Each row was made from one small tree. The marks that hang from a mark follow it in brackets, in the order of their numbers. Every link used is in the known rows. Write each row's tree.
Known rows:
Q676(Q99(Q519) Q342):  14.8   3.3  38.0 -22.5  44.9 -22.3  -6.7   8.8  -2.0  -3.8 -30.4 -19.2  22.4 -22.8  -5.0 -13.7  -4.2 -24.4  14.5 -26.4 -45.8   1.6 -19.4  -6.4   7.1 -16.2 -10.2   8.3
Q519(Q469 Q676(Q99 Q342)):  -3.3 -23.2  24.2 -16.8  41.2 -36.7  13.5   1.4  -0.2  27.3 -61.2  31.9  35.6 -21.5   6.9  -9.0   5.6 -19.2  23.4 -48.4 -37.0  -3.3  -9.3 -33.1   0.4  -3.1  14.6  12.7
Q676(Q99 Q342 Q519(Q469)):   1.7  -1.3  44.6  21.9  55.3 -21.3  -5.4  -0.3  -1.3  22.6 -50.7  10.6  22.9 -17.2   0.0 -14.2  -6.3 -36.1  30.2 -32.3 -37.6 -13.0  10.0 -37.1   0.3   3.5  22.8  15.8
Q469(Q519(Q99(Q376 Q676))):  19.5   9.5  -4.4   4.0   0.6  37.0 -13.1   1.4  -9.4   9.6 -43.4  -9.3   1.6 -13.1 -39.8  10.4 -26.7 -34.3  10.0  -1.2  -1.9   3.1  -2.8  -6.2  -1.1  26.0  -3.6  -2.7
Q676(Q99(Q376 Q519) Q342(Q683)):  15.6  -0.2  38.7 -43.7  39.9  -6.4  21.5  24.9 -19.3 -10.4 -36.6 -22.7  -1.4 -25.6  -5.6   2.2  -3.9 -36.7  44.0 -21.5 -13.5 -10.4 -24.1  -0.1   9.5 -13.1 -22.4  -4.6
Q676(Q519(Q99(Q376) Q469)):  36.4  16.7  35.1  24.6  22.5  -0.3 -15.6 -20.0 -10.2  29.6 -57.5  14.6 -20.4 -15.2 -44.3  -2.0 -18.7 -33.5   9.2 -10.6  -4.0   5.2  -0.5 -33.3  -2.6  19.1  20.8  26.4
Q99(Q376 Q519 Q676):  37.6  -6.2  15.8 -26.3  15.4  25.7 -34.9   4.3 -20.4   8.9 -45.6   4.5 -17.7 -30.0 -40.8  16.8 -23.4 -33.2   8.7  -6.6 -22.4  12.0 -28.8   8.5  14.7  11.8 -10.7  -6.9
Q342(Q676): -17.5  -2.6  15.6  -1.2  12.4  -2.1 -13.3  -6.2  -4.0 -12.5 -12.3   4.2   8.3 -20.7  10.9  -3.9 -21.2 -20.2  -0.2   2.2 -22.4   1.4  21.7 -14.7  -8.9  11.5  23.6   1.7
Q99(Q376):  22.6  -2.7   4.3   7.4  14.5  -3.4  -3.0  -2.3   0.6   3.3 -34.8   5.8 -14.2 -24.3 -28.5   2.6 -15.2 -29.2   1.6  -9.2 -17.7   2.8   1.8  -7.1  14.5  12.4  -9.9  -5.4
Q469(Q519(Q99(Q376 Q676(Q342)))):  17.9  11.0  -4.4  -7.8   4.6  23.7 -10.4   5.7 -14.4 -16.3 -33.7 -13.2  12.9 -22.6 -39.9   5.6 -34.0 -41.7  33.1 -13.9 -20.6   2.2 -17.4 -13.0   4.5  14.2 -14.8  -4.6
Q519(Q99(Q376) Q676):  33.2  -3.5   4.7 -23.1   1.6   2.1  10.5 -18.1   6.1  22.2 -48.2  14.4  -6.9 -20.7 -47.2   5.4   1.0 -22.5 -10.4 -10.2  -5.6  17.0 -22.7 -16.5 -12.1   4.1  -5.6   8.0
Q676(Q99 Q519(Q469)):   6.2  -5.2  52.3  32.6  52.2  -6.4  -4.0  -5.0   7.6  40.3 -57.9  16.8  10.5  -7.6  -3.7  -8.8  -2.9 -25.6   5.7 -16.9 -18.8 -14.6  23.1 -26.7   4.3  12.8  34.5  12.4
Q519(Q99 Q676(Q342(Q683))):   6.6   8.2  -1.0 -49.3  -8.9 -32.1  25.6  -6.7 -12.8 -11.1 -20.2  -9.4   7.7  -9.9  -0.9  -8.5  13.4 -18.5  33.3 -26.2  12.6  -5.7 -21.8 -23.8 -20.9 -12.4  12.9   2.7
Q342(Q676(Q99)): -14.5 -13.4  30.9  -6.1  34.0  11.6   1.4  -2.0   9.1  -5.0 -25.8  -2.5  25.3 -14.8  15.7 -15.4  -9.0 -18.8  -6.0   3.7 -30.9  -7.3  21.6  -6.6 -18.2  10.7   9.9  -1.8
Q676(Q99 Q519):   2.3  -0.3  46.8  20.7  45.0   4.2  -1.3  -0.5  19.0  28.8 -43.8  -8.9  13.5  -8.8  -8.5  -7.2  -1.2 -26.0  -6.9   4.3 -17.9 -15.2  17.0  -6.5  -3.8   3.1  12.5   6.5
Q342(Q676(Q99 Q519(Q469)) Q683): -25.6 -10.0  58.6   3.7  43.3  11.7   6.5  -1.9 -11.9  18.4 -42.0   7.8   5.6  -1.5  34.8 -12.3 -10.7 -27.1  31.4  -1.3  12.9 -31.5  30.4 -28.0 -23.0  15.8  57.3   8.7
Q519(Q469):   9.5   2.7  15.3  12.2  15.6 -25.8 -14.6 -10.5 -12.0  16.5 -43.7  19.6  -2.3 -15.7   3.1  -7.3 -11.0 -10.1   7.8 -31.7 -13.8  -4.3  14.1 -32.6  16.3  15.7  30.8   6.0
Q519(Q99(Q376 Q676) Q469):  48.3  -7.6   4.4 -13.1   3.4  22.3 -26.5 -23.2 -22.7   2.8 -64.9  22.6 -13.2 -22.0 -36.4   4.4 -15.7 -29.6  15.1 -16.8 -16.7   0.5 -15.0 -29.7   4.3  32.2   8.9   7.0
Q519(Q469 Q676(Q99)):  -0.5 -25.7  26.3  -6.9  36.7 -13.6  10.5  -5.9   6.8  49.5 -69.3  36.3  21.2 -16.1   4.9  -6.2   4.4  -9.8  -3.2 -32.3 -20.0  -2.9   5.2 -24.7   1.3  10.4  26.4   8.7

Which tree is each row?
 15.5  -8.7  17.5 -23.5  22.9  -3.9  -7.1   7.1  -4.6  38.6 -52.8  21.0 -17.2 -23.9 -42.3  11.8 -12.6 -24.8  -2.6 -19.6 -13.0  28.2 -32.7   3.9   7.6  -2.6  -5.0   4.7 : Q99(Q376 Q519(Q676))
-14.8 -21.5  25.3 -33.4  28.9 -34.7  35.9   7.9 -13.5  16.8 -58.1  20.0  24.2 -11.7  26.5  -7.6  12.8 -17.3  46.1 -47.1  -6.4 -18.2  -3.7 -29.2  -3.8  -3.3  20.3   5.6 : Q519(Q469 Q676(Q99 Q342(Q683)))
 -9.8  22.9  35.5  -8.8   6.9  11.7  -0.9 -11.8 -13.6  -8.8  -6.4 -21.9  -5.9  -3.2   3.0 -12.6 -13.8 -27.4  22.8  23.8  26.7 -16.7  15.4 -13.8 -36.3   5.9  49.7   8.5 : Q342(Q676(Q519(Q99)) Q683)
-17.7 -15.7  50.4  -2.8  41.4  35.2  15.0  13.6  -4.4   5.0 -34.2  -6.2  -9.0 -11.3  -2.9   0.3 -12.5 -39.0  27.3  23.1   5.9 -21.3  24.6  -1.4 -23.9  11.2  11.7   3.3 : Q342(Q676(Q99(Q376) Q519) Q683)
 16.2  -1.9  47.7  -5.8  46.3 -15.9 -10.2   0.6  -6.2  34.5 -63.3   8.7  10.8 -18.7   3.2 -13.7  -1.0 -13.1   7.4 -30.0 -24.9  -2.9  -6.6 -10.5  15.5   7.4  25.0   9.2 : Q676(Q99(Q519(Q469)))
-27.6  23.4   0.2 -22.1  -4.4 -24.2  31.7  10.5 -11.2   5.6 -20.6 -17.5  21.5   1.3   0.9  -5.1  -3.3 -19.2  40.7 -29.0  26.8  -7.8 -11.8 -21.3 -19.8  -9.9  23.0  -0.5 : Q469(Q519(Q99 Q676(Q342(Q683))))
-14.6  -6.6  56.1 -26.5  39.5  -0.8   2.8   6.0 -25.7  11.2 -47.4  -1.7   8.2 -18.1  34.5 -10.7 -12.1 -20.7  36.3 -12.1   4.1 -14.9   8.1 -10.6  -7.7  10.1  48.7   6.2 : Q342(Q676(Q99(Q519(Q469))) Q683)
  7.0   5.0   8.2 -35.6  -0.7 -43.3  22.1 -11.3 -24.1  -4.0 -38.6  11.0  10.5  -9.7   5.5  -6.9  10.5 -16.7  42.6 -47.0  10.0  -4.8 -18.6 -40.2 -16.3  -3.5  35.9  12.6 : Q519(Q99 Q469 Q676(Q342(Q683)))
 -5.4 -21.2  52.0  25.3  58.1  25.4  -6.1   1.8  -4.5  27.8 -57.8  31.5  -2.9 -19.2  -9.9  -1.0 -25.9 -43.8  19.0  -1.4 -23.6  -8.7  21.7 -22.6 -14.2  25.9  22.4  23.6 : Q342(Q676(Q99(Q376) Q519(Q469)))
-29.6   6.5  30.8   0.0  15.8   5.4  -2.1  -0.1 -14.3  -3.5  -9.7  -5.7 -11.1  -6.0  16.0  -4.4 -18.4 -30.4  23.6  14.2  21.2 -18.9  26.1  -9.3 -22.9  10.0  47.2   4.3 : Q342(Q676(Q519) Q683)
 24.9  11.5  -1.9 -54.1 -16.7  -1.2  -4.6 -10.5 -26.9 -45.6 -15.5 -28.2  10.3 -14.0   2.2  -9.4   0.2 -25.8  40.0 -10.0   1.1 -18.4 -20.9 -21.0 -14.3   5.5   8.1 -11.3 : Q519(Q99(Q676(Q342(Q683))))
 12.9  -8.4  43.9  22.6  58.1 -10.4   0.8  10.4  -4.2  20.5 -62.1  17.6   6.4 -24.6 -18.5  -1.8 -16.0 -46.6  33.6 -31.8 -40.4  -5.7   3.0 -37.1   9.8  13.6  -1.4  19.4 : Q676(Q99(Q376) Q342 Q519(Q469))
 -6.8   4.4  41.1  -4.4  41.3 -13.8  20.6  12.6  -4.2  -4.1 -20.1 -22.8  14.9  -7.8  13.9 -11.3   3.5 -35.3  35.9 -10.1  -3.3 -30.1  10.0 -13.4  -4.6 -11.7  14.8   5.0 : Q676(Q99 Q342(Q683) Q519)
 14.8   6.8   5.9 -21.5   7.7 -40.5   0.4 -19.3 -13.5   5.5 -43.5  21.8  18.8 -16.6 -16.7 -15.1   3.3 -21.1  23.7 -47.3 -20.9  11.7 -24.4 -44.0 -10.7  -1.5  26.8  16.1 : Q519(Q99 Q469 Q676(Q342))
 36.4  12.7  -5.6 -32.2  -3.9  -1.0 -19.5 -21.6 -13.9 -37.0 -20.9 -14.2  18.2 -22.6 -16.4  -8.0  -8.0 -24.3  21.3 -15.0 -31.7  -0.6 -16.9 -23.4  -6.1   2.0  -1.9   1.2 : Q519(Q99(Q676(Q342)))
 37.5  21.2  27.6  15.3  15.2  14.9  -4.8 -16.9   4.3  15.4 -38.2  -4.0 -16.3 -14.5 -52.0  -1.1 -16.9 -34.3  -1.8   8.5   0.3   6.2  -7.3 -16.6  -7.2  10.3   0.1  11.0 : Q676(Q519(Q99(Q376)))
-36.1   2.4   0.6   3.4  16.5 -34.1  10.7  18.5  -0.5  21.3 -25.3   9.2  30.0  -8.8  -9.8  -0.1 -21.8 -26.7  20.2 -35.8 -12.6   7.3   0.7 -16.1   1.9  -5.7  10.4  -0.3 : Q469(Q519(Q676(Q342)))
-10.4  22.2   9.4   2.0   3.7  -7.7  14.6  -5.1  11.5  34.8 -33.7  -0.4  22.7  -2.3 -18.6   1.9 -10.4  -8.6  -7.1 -13.4  14.8   6.8   0.4 -14.6 -14.2   0.6  22.0   4.8 : Q469(Q519(Q99 Q676))
 20.1  -0.3   9.6 -33.6  11.9  -9.4 -40.4   1.9 -23.6 -15.0 -21.5  -6.5  12.9 -28.2 -14.5   2.6 -19.6 -29.8  23.6 -25.0 -44.1   6.9 -33.4  -5.3  11.6  -4.4   0.0  -3.8 : Q99(Q519 Q676(Q342))
-15.5  -3.7  46.4 -39.3  34.6   8.4  11.2  10.6 -10.7  -0.1 -23.0 -22.0   4.1 -16.5  28.2  -9.4  -6.3 -19.2  20.2   6.2  -0.1 -17.7   3.4  10.1 -17.3  -0.5  23.7  -4.4 : Q342(Q676(Q99(Q519)) Q683)
 13.7   1.9  19.3 -40.3  10.3 -22.0 -25.7   5.1 -49.2 -10.0 -39.8   3.2   0.8 -22.7   9.7  -1.8 -18.6 -28.0  63.8 -42.8  -9.1 -14.3 -25.5 -20.0  14.2   5.3  30.6  -2.2 : Q99(Q519(Q469) Q676(Q342(Q683)))
 35.7   4.7   1.9 -19.9   0.4 -10.4 -31.5 -23.2 -24.8 -18.4 -41.4   8.9  19.9 -23.9  -8.6  -8.0 -12.9 -26.5  33.2 -33.6 -34.6  -3.7 -17.3 -43.3  -3.3  13.2  18.1  11.8 : Q519(Q99(Q676(Q342)) Q469)
 19.3 -12.9  23.6  -9.9  25.7 -16.8 -11.6  -0.1 -19.6  49.2 -74.5  46.9 -16.1 -26.3 -33.5  12.5 -14.3 -25.3  12.1 -40.0 -13.7  23.8 -29.2 -15.1  16.8   4.5  15.1  14.4 : Q99(Q376 Q519(Q469 Q676))
 20.6 -13.1  21.3 -13.7  44.1  -6.2  17.7  13.1   7.3  -9.8 -38.9  -2.5  15.6 -30.1 -17.1  -2.7 -10.3 -42.3  21.4 -21.8 -44.2  -1.9  -7.4 -14.9   9.7   0.9 -34.7  -4.6 : Q676(Q99(Q376) Q342)
 -2.3  25.7  33.5  11.3  16.1  11.6 -21.9 -18.4   3.1  -1.8 -12.1  -8.1   0.9  -9.8 -14.6 -14.4 -24.9 -31.7  -2.0  20.3  -4.6  -3.1  19.5 -18.6 -36.1   8.9  38.7  21.2 : Q342(Q676(Q519(Q99)))
 -6.5  20.7  42.5   5.3  12.4   2.0  -4.0 -18.1 -23.3   1.1 -26.1   1.1  -9.3  -1.7  11.9 -13.5 -15.9 -28.1  36.1   2.3  24.6 -14.4  17.9 -29.9 -30.7  17.4  67.0  20.9 : Q342(Q676(Q519(Q99 Q469)) Q683)
 35.4   4.3  -1.4 -50.2  -9.2  16.2   3.2  -6.4 -32.5 -36.4 -28.1 -20.2 -10.0 -26.5 -23.6   3.0 -13.2 -39.2  49.8 -10.9  -4.4 -15.1 -30.2 -16.7  -8.6  12.5 -17.2  -5.9 : Q519(Q99(Q376 Q676(Q342(Q683))))
  0.0  13.8   6.0   5.3   6.6  12.7  16.8   1.5   8.5  37.6 -48.1  12.3   7.2  -7.6 -45.4  11.8 -15.4 -26.0   0.4 -10.1   9.1  11.5  -5.2  -9.4  -6.3  11.5   3.6   7.7 : Q469(Q519(Q99(Q376) Q676))
 17.3   3.0  13.0 -13.7   3.0 -22.2   1.3 -26.1  -3.7  31.6 -61.5  29.7   7.3 -11.6 -17.8 -10.1   5.0  -6.8  -0.9 -30.9  -1.7  10.1  -8.9 -35.3  -9.7   8.9  37.3  15.1 : Q519(Q99 Q469 Q676)
  8.8 -31.3  21.2 -18.0  42.0 -20.1  17.6   4.6  -7.4  27.7 -72.8  40.1  20.3 -27.4 -13.1   2.3  -2.7 -36.4  32.6 -47.6 -42.8   6.9 -15.1 -30.5   4.7   6.0  -8.4  12.1 : Q519(Q469 Q676(Q99(Q376) Q342))
  0.4  17.8  39.2  22.2  20.2   2.9 -30.4 -23.5  -7.6  10.1 -32.6  13.9   0.3 -13.2  -4.2 -12.9 -22.7 -28.1  12.3   0.3  -7.1   2.3  17.2 -35.3 -27.0  20.3  55.4  32.6 : Q342(Q676(Q519(Q99 Q469)))
 11.0  -6.0  12.7 -17.2  11.5  15.0 -11.3   8.6 -31.6 -11.3 -28.9   0.4 -15.9 -16.0 -21.1  10.6 -25.6 -51.4  56.1  -6.3   0.0 -18.3  -7.7 -11.7   3.1   1.7  -3.8  -6.8 : Q99(Q376 Q676(Q342(Q683) Q519))
-22.0 -22.6  19.1   6.7  38.6  16.4  31.9  19.7  19.2  49.9 -63.9  18.9  21.2 -12.9 -22.8   8.0 -13.3 -22.4  -2.4 -14.6 -10.8   2.9   8.0  -1.6   5.1   9.1  -9.9  -1.6 : Q469(Q519(Q676(Q99(Q376))))
 -5.5  23.2  -1.2 -24.7 -12.5   3.8   3.9   6.5 -29.1 -24.9 -13.8 -34.9  16.5  -4.2   2.0  -4.3 -17.2 -23.9  50.5 -13.7  14.5 -24.4  -6.7 -14.8  -9.4   1.6  14.1 -13.3 : Q469(Q519(Q99(Q676(Q342(Q683)))))
 21.2 -11.1  17.4  10.4  25.9   5.9 -33.1  -0.4 -26.4  11.9 -58.0  32.0  -7.6 -28.8 -32.6   5.2 -34.4 -57.4  46.1 -27.2 -35.8   0.4 -11.2 -32.4  11.3  15.6   4.7  13.6 : Q99(Q376 Q676(Q342 Q519(Q469)))
 23.8  25.6  39.1  29.2  19.8 -10.7 -18.5 -22.0  -5.3  23.8 -48.0   8.7  -0.5  -6.9 -22.9 -14.2  -9.7 -19.0   4.1 -16.0   0.9  -3.4   9.1 -38.1  -4.8  13.3  49.7  25.2 : Q676(Q519(Q99 Q469))
 22.8   5.8   1.0 -39.0  -6.3 -12.5  -8.7 -15.6 -38.1 -30.7 -35.4  -4.5   8.9 -15.0   7.0 -10.9  -0.9 -24.3  54.1 -36.0   3.9 -21.6 -16.5 -39.1  -5.7   9.3  29.4   1.2 : Q519(Q99(Q676(Q342(Q683))) Q469)
 13.4   9.7  -0.5 -27.4   0.3 -33.3   7.2 -14.5   4.5  -3.8 -24.0   2.1  20.2 -16.7 -17.1  -8.8   7.3 -18.0   9.9 -28.4 -22.6  11.9 -25.4 -27.9 -15.0 -15.7   1.5   8.3 : Q519(Q99 Q676(Q342))
 29.6  -2.2   5.7 -19.9  13.4 -26.8  10.0 -12.4 -16.6  11.0 -58.5  31.3   5.1 -26.0 -35.8  -0.1  -6.7 -34.1  28.1 -45.9 -17.5  21.0 -31.2 -41.8  -3.5   6.2   0.5  18.7 : Q519(Q99(Q376) Q469 Q676(Q342))
 32.7  -3.2  13.2  -9.5   2.7  -6.2   6.6 -15.1  -6.6  34.3 -71.9  35.9  -8.0 -17.0 -37.0   0.7  -4.9 -21.3   5.1 -29.8  -4.2  14.2 -17.5 -33.0  -5.1  15.7  13.5  18.6 : Q519(Q99(Q376) Q469 Q676)
 -5.7 -21.5  13.0 -25.7  37.5 -21.4  17.4   6.4  16.6  15.6 -41.3   8.5  36.9 -19.3   1.6  -6.3  11.0 -21.1   9.6 -31.9 -40.7  -0.5 -11.2 -15.8  -7.1 -11.7  -8.2   0.0 : Q519(Q676(Q99 Q342))
 22.1  32.6  22.6   4.9  18.7 -19.3  -9.1 -13.0   2.5 -11.7 -17.3 -19.2  12.7 -13.6 -26.0 -10.4  -9.0 -34.2  13.7  -8.3 -18.7  -1.0  -6.0 -28.3 -18.1  -5.3  11.8  18.2 : Q676(Q342 Q519(Q99))
-14.9  -4.2   0.6 -40.1   2.7 -36.8  22.3   5.7 -11.3  -5.8 -18.9  -0.5  12.0 -10.5  11.2  -2.4   7.0 -18.5  36.9 -32.8   4.0 -10.5 -11.0 -16.7  -4.7 -15.9  14.2  -6.6 : Q519(Q676(Q342(Q683)))
